Every row comes from one small tree of marks. The marks that hang from a mark follow it in brackets, in the order of their numbers. Every link used is in the known rows. Which tree was each row made from?
Known rows:
z_720(z_525 z_790(z_669(z_906))): [-3.17 -0.21  0.30 -0.20 -0.11  0.98  0.85  0.00  1.20 -0.09 -1.52  0.45
  1.12  2.56 -1.43  0.76  1.35 -0.24 -1.64  1.84 -0.80]
z_790(z_669(z_720(z_525)) z_906): [-1.00  3.72 -3.50  0.52  2.35 -1.73  1.97 -1.15  2.28 -1.79  1.31 -0.91
  0.90  2.39  1.52 -0.30  2.89 -0.11  0.88  0.40  1.87]
z_720(z_669 z_790(z_525) z_906): [-2.25  0.41  0.40 -0.98 -2.74  1.98 -2.59  2.65 -1.83  2.56 -1.91 -0.61
 -1.35  0.29 -3.83 -0.79 -1.15 -2.55 -2.66  1.76  0.08]
z_720(z_525 z_906): [-1.41 -1.61  1.33 -2.50 -2.00  0.48  1.55  1.80  2.65 -0.55  0.18  1.01
 -1.21 -1.19 -1.61  1.08 -0.67 -0.05 -2.04  3.40  0.12]
z_669(z_720(z_525) z_906): [-1.53  1.46 -0.94 -1.64  0.04 -1.24  3.84 -1.88  2.35 -2.67  0.85  0.45
  1.37  1.36  2.05  0.46  0.03  1.61  0.06 -0.05  0.52]
z_669(z_720): [ 0.95  0.14 -0.53 -1.75  1.09 -1.70  2.09 -1.50  2.37 -1.75  1.49  1.09
  1.59 -0.48  1.54 -0.27 -2.37  2.03  1.48  0.08  2.98]
z_729(z_720): [ 2.97 -0.65  0.24 -0.62  0.06 -0.36  0.78  0.73  0.21 -1.09  1.96  1.84
  0.29 -1.77  1.28 -0.54 -1.98  0.76  1.55 -1.05  0.74]
z_729(z_669 z_720(z_906) z_790(z_525)): [ 4.41  1.25 -1.43  3.18  0.33 -0.38 -2.89  1.65 -2.11  1.22  2.98 -1.46
 -2.16 -1.43  4.08 -1.86  1.61 -0.21  2.84 -2.21 -2.27]
z_720(z_790(z_906)): [-0.49  0.35  1.18 -0.37  0.20  0.47  1.33  1.23  1.72 -0.86 -1.37  1.84
  0.43 -0.33 -0.09 -0.32 -0.71 -0.10 -2.08  0.75  0.59]
z_790(z_525 z_669 z_906): [ 1.60  4.44 -3.43  0.58  0.88 -1.23  0.06  0.69 -0.35 -2.18  2.69 -0.49
  1.15  0.36  0.66  0.12  3.33  0.97  0.36 -1.54  2.01]
z_729(z_525 z_669 z_720 z_906): [ 4.99  0.69 -1.63  3.92  0.29 -1.20 -2.01 -1.11 -2.20  1.29  3.08 -1.17
 -2.20 -1.65  5.58 -2.97  0.01  2.65  3.60 -0.46 -2.75]
z_525(z_669 z_906): [-0.52 -5.11  3.00 -1.54 -0.92  0.50 -0.26 -0.51 -0.20 -1.81 -1.32  1.44
  0.28 -3.68 -4.37  3.96 -0.13  0.45 -1.32 -1.22  0.86]
z_525(z_669): [ 1.12 -3.80  2.47 -1.98 -0.34 -0.33 -0.05  0.21  0.49 -0.42 -0.53  1.27
  0.97 -2.83 -3.36  1.89 -1.69  1.62 -0.49  0.34  1.57]
z_525(z_669(z_720(z_790) z_906)): [-2.81 -0.97  1.55 -0.61  0.48  0.02  1.27 -2.54 -0.60 -0.52 -1.68  0.65
  1.81  1.31 -1.26  0.80 -0.56  0.43 -1.05 -1.68  0.75]
z_729(z_720(z_669(z_906)) z_790): [ 1.96 -1.08 -0.50  1.27 -0.06  0.31 -0.48  1.09 -2.11 -0.34  0.52  0.78
  0.62 -0.19  1.70 -2.08 -0.89  1.57  1.11 -3.21 -2.97]
z_525(z_669(z_720 z_906)): [-1.20 -1.00  0.54 -1.11  0.43 -1.46  2.32 -2.70 -0.23 -2.29  0.71  0.81
  2.31 -0.03 -0.45  1.12 -0.07  2.48  0.02 -2.76  1.48]
z_729(z_525 z_669 z_720 z_790): [ 7.27 -0.16 -0.24  3.80  1.61 -1.21 -3.18  0.58 -2.02  2.10  2.13 -1.01
 -1.62 -1.55  5.82 -2.29 -0.61  1.49  4.79 -1.70 -2.90]
z_729(z_720 z_790(z_525 z_669)): [ 5.26  3.19 -2.97  1.96  2.05 -0.30 -1.92  0.90 -2.09  0.20  3.71 -1.31
 -0.01  0.32  3.04 -1.12  1.91  0.10  3.84 -2.45 -0.54]
z_790(z_525 z_669(z_720) z_906): [ 0.99  6.67 -5.08  0.96  2.26 -2.26  1.03 -1.39 -0.21 -2.37  3.42 -1.36
  1.57  1.98  2.70 -0.75  3.49  0.74  1.87 -2.52  3.04]
z_720(z_669): [ 0.51 -2.90  0.83 -1.70 -0.98 -0.02 -0.90  1.37  0.49  0.20 -1.13  1.27
  0.93 -1.78 -2.75 -0.43 -3.22  1.44 -0.36  1.40  1.27]
z_720(z_669 z_790): [-1.02 -3.02  1.89 -1.06 -1.00  1.47 -1.81  1.57  0.19  2.18 -3.42  1.00
  0.56 -0.36 -3.60 -0.72 -3.77 -0.67 -1.56  2.37  0.43]

Which tree is each row?
[-3.60 -1.50  1.32 -1.11 -2.03  1.84 -0.10  1.31  0.04  1.25 -4.05  0.31
  0.59  1.68 -3.02 -0.09 -1.20 -0.98 -2.92  2.22 -2.03] -> z_720(z_525 z_669(z_906) z_790)
[-1.78 -1.87  1.02 -1.48 -0.11 -0.76  0.76 -1.27  0.31 -0.53  0.57  0.37
 -0.13 -1.05 -2.30  1.20 -0.61  0.52 -0.66 -0.50  2.25] -> z_525(z_669(z_720(z_906)))
[-1.78  3.39 -0.92 -1.10 -0.68  0.37  0.28 -0.23  0.05  0.53  0.55 -0.90
 -0.74  1.48  0.45 -0.56 -0.26 -1.94 -0.81  0.50  1.65] -> z_669(z_720(z_790(z_525) z_906))
[-3.12  1.40  0.17 -1.07  0.01  0.19  2.77 -1.45  1.89 -0.71 -1.40  0.14
  0.95  2.86  1.22 -0.02 -0.46 -0.46 -1.03  0.90 -0.18] -> z_669(z_720(z_525 z_790) z_906)
[-0.84  1.65 -0.55  1.46 -0.45  1.87 -1.25  2.55 -1.08  2.12 -2.96 -0.53
 -1.32  1.61 -0.88 -1.42  0.29 -4.07 -1.36  0.65 -2.22] -> z_729(z_720(z_525 z_669 z_790(z_906)))
[-3.05 -0.22  0.85 -1.26 -0.11  0.32  1.33 -0.54  1.71  0.43 -0.58  1.03
 -0.53  0.83 -0.38 -0.54 -1.92 -1.19 -1.42  1.24  1.74] -> z_669(z_720(z_790 z_906))
[ 5.85 -0.26 -0.23  2.53  0.74  0.37 -2.02 -0.41 -3.41  1.89  2.48 -1.67
 -2.76 -1.69  3.27 -1.09  0.51  1.89  2.53 -1.54 -4.22] -> z_729(z_525(z_669) z_720 z_790 z_906)
[-2.44  0.81  0.43 -0.81  0.45 -0.41  2.77 -2.13  1.20 -1.52 -0.47  1.42
  1.74  1.78  1.52 -0.52 -1.43  1.04 -0.67 -0.85  1.05] -> z_669(z_720(z_790) z_906)
[-1.35  2.72 -1.43  0.23 -0.15  0.31 -0.21 -0.19 -1.50 -0.74  0.50 -0.04
  1.64  2.18 -0.41  0.25  1.97  0.44 -0.74 -1.11  0.51] -> z_720(z_790(z_525 z_669(z_906)))
[ 0.55 -1.69  1.26 -1.47 -1.44  0.52 -1.30 -0.07 -2.06 -1.62 -0.07 -0.37
  0.04 -2.97 -3.63  4.02  1.52 -0.39 -0.73 -2.07  1.02] -> z_790(z_525(z_669 z_906))
[ 1.75  1.84 -1.05 -1.42  0.56 -1.20 -0.19 -1.49 -1.07 -0.47  1.43 -1.41
  1.18 -0.53 -0.62  1.29  0.15  0.44  1.67 -1.55  2.84] -> z_790(z_525(z_669(z_720)))
[-1.33 -2.48  1.92 -1.88 -1.36  0.18  1.50 -0.17  0.33 -1.33 -0.88  0.53
  1.13 -0.77 -2.78  2.54  0.82  1.46 -1.79  0.28 -0.78] -> z_720(z_525(z_669(z_906)))
[-1.61 -0.74  2.20 -0.40 -0.27  1.39  0.02  1.42  0.85  1.06 -3.49 -0.17
 -0.35  0.19 -3.13  1.66  1.25 -2.48 -3.03  2.10 -0.79] -> z_720(z_525(z_669) z_790(z_906))
[ 5.21  0.62 -0.91  2.50  2.60 -2.52 -1.72 -1.64 -0.12  1.45  1.55 -1.62
 -0.51 -0.25  5.92 -2.20 -1.14  2.83  4.74 -0.54 -0.75] -> z_729(z_525 z_669(z_720) z_790)
[ 4.93  2.48 -1.69  2.76  1.56 -1.49 -1.46  1.26 -0.14 -0.62  1.80 -1.32
  0.07 -1.26  4.52 -1.61  2.27  2.11  2.24 -1.56 -1.02] -> z_729(z_669 z_790(z_525 z_906))
[-1.68 -0.15  1.32 -0.16 -1.54  2.21  0.07  2.13  0.49  1.76 -1.03  0.46
 -2.70  0.46 -0.81 -0.02 -0.36 -4.01 -1.76  2.18 -1.64] -> z_729(z_720(z_525 z_790 z_906))
[-0.99 -1.45  1.22  2.49 -0.78  1.30 -2.12  1.62  0.03  2.89 -1.54 -0.56
 -2.54  0.25  0.42 -0.93  0.29 -3.51 -0.24  2.13 -2.35] -> z_729(z_669 z_720(z_525 z_790 z_906))
[-3.42 -3.40  3.56 -1.72 -1.92  2.31 -0.97  1.65  0.73  2.57 -3.50 -0.07
 -1.80 -0.43 -5.43  2.28 -0.20 -3.00 -3.73  3.60 -0.85] -> z_720(z_525(z_669) z_790 z_906)
[-1.14  0.63 -0.61  1.65  0.67  0.54  0.16 -0.52 -1.61 -0.67  0.51  1.38
  1.17  1.87  0.56 -0.72  1.05 -0.30  0.17 -2.49 -0.68] -> z_729(z_720(z_790(z_669(z_906))))
[-3.27 -1.93  2.17 -0.91 -0.09  0.65 -0.20 -1.00  0.13  1.40 -1.96  0.08
 -0.59  0.23 -3.19  0.74 -1.04 -1.80 -1.87  0.47  1.45] -> z_525(z_669(z_720(z_790 z_906)))
[-2.13 -0.02 -1.62 -0.23  1.26 -0.67  0.95 -2.20  1.78 -1.91  0.19 -0.70
  0.35  0.87 -0.73  2.35  2.23 -0.89  0.91  0.21  1.54] -> z_790(z_669(z_720(z_525(z_906))))
[ 0.61  0.03 -2.06  2.01  1.31 -1.74  0.60 -2.47  2.64  0.08  1.18 -1.91
 -0.47  0.37  3.94 -1.79  0.23  2.21  2.40  2.94 -0.61] -> z_729(z_669(z_720(z_525)) z_906)
[-1.12 -1.10 -0.19 -0.34 -2.19  1.31 -1.08  2.67 -0.79  1.49 -0.48 -0.27
 -2.13 -0.36 -2.24 -0.54 -0.69 -2.59 -1.07  1.18 -1.50] -> z_729(z_720(z_525 z_669 z_906))
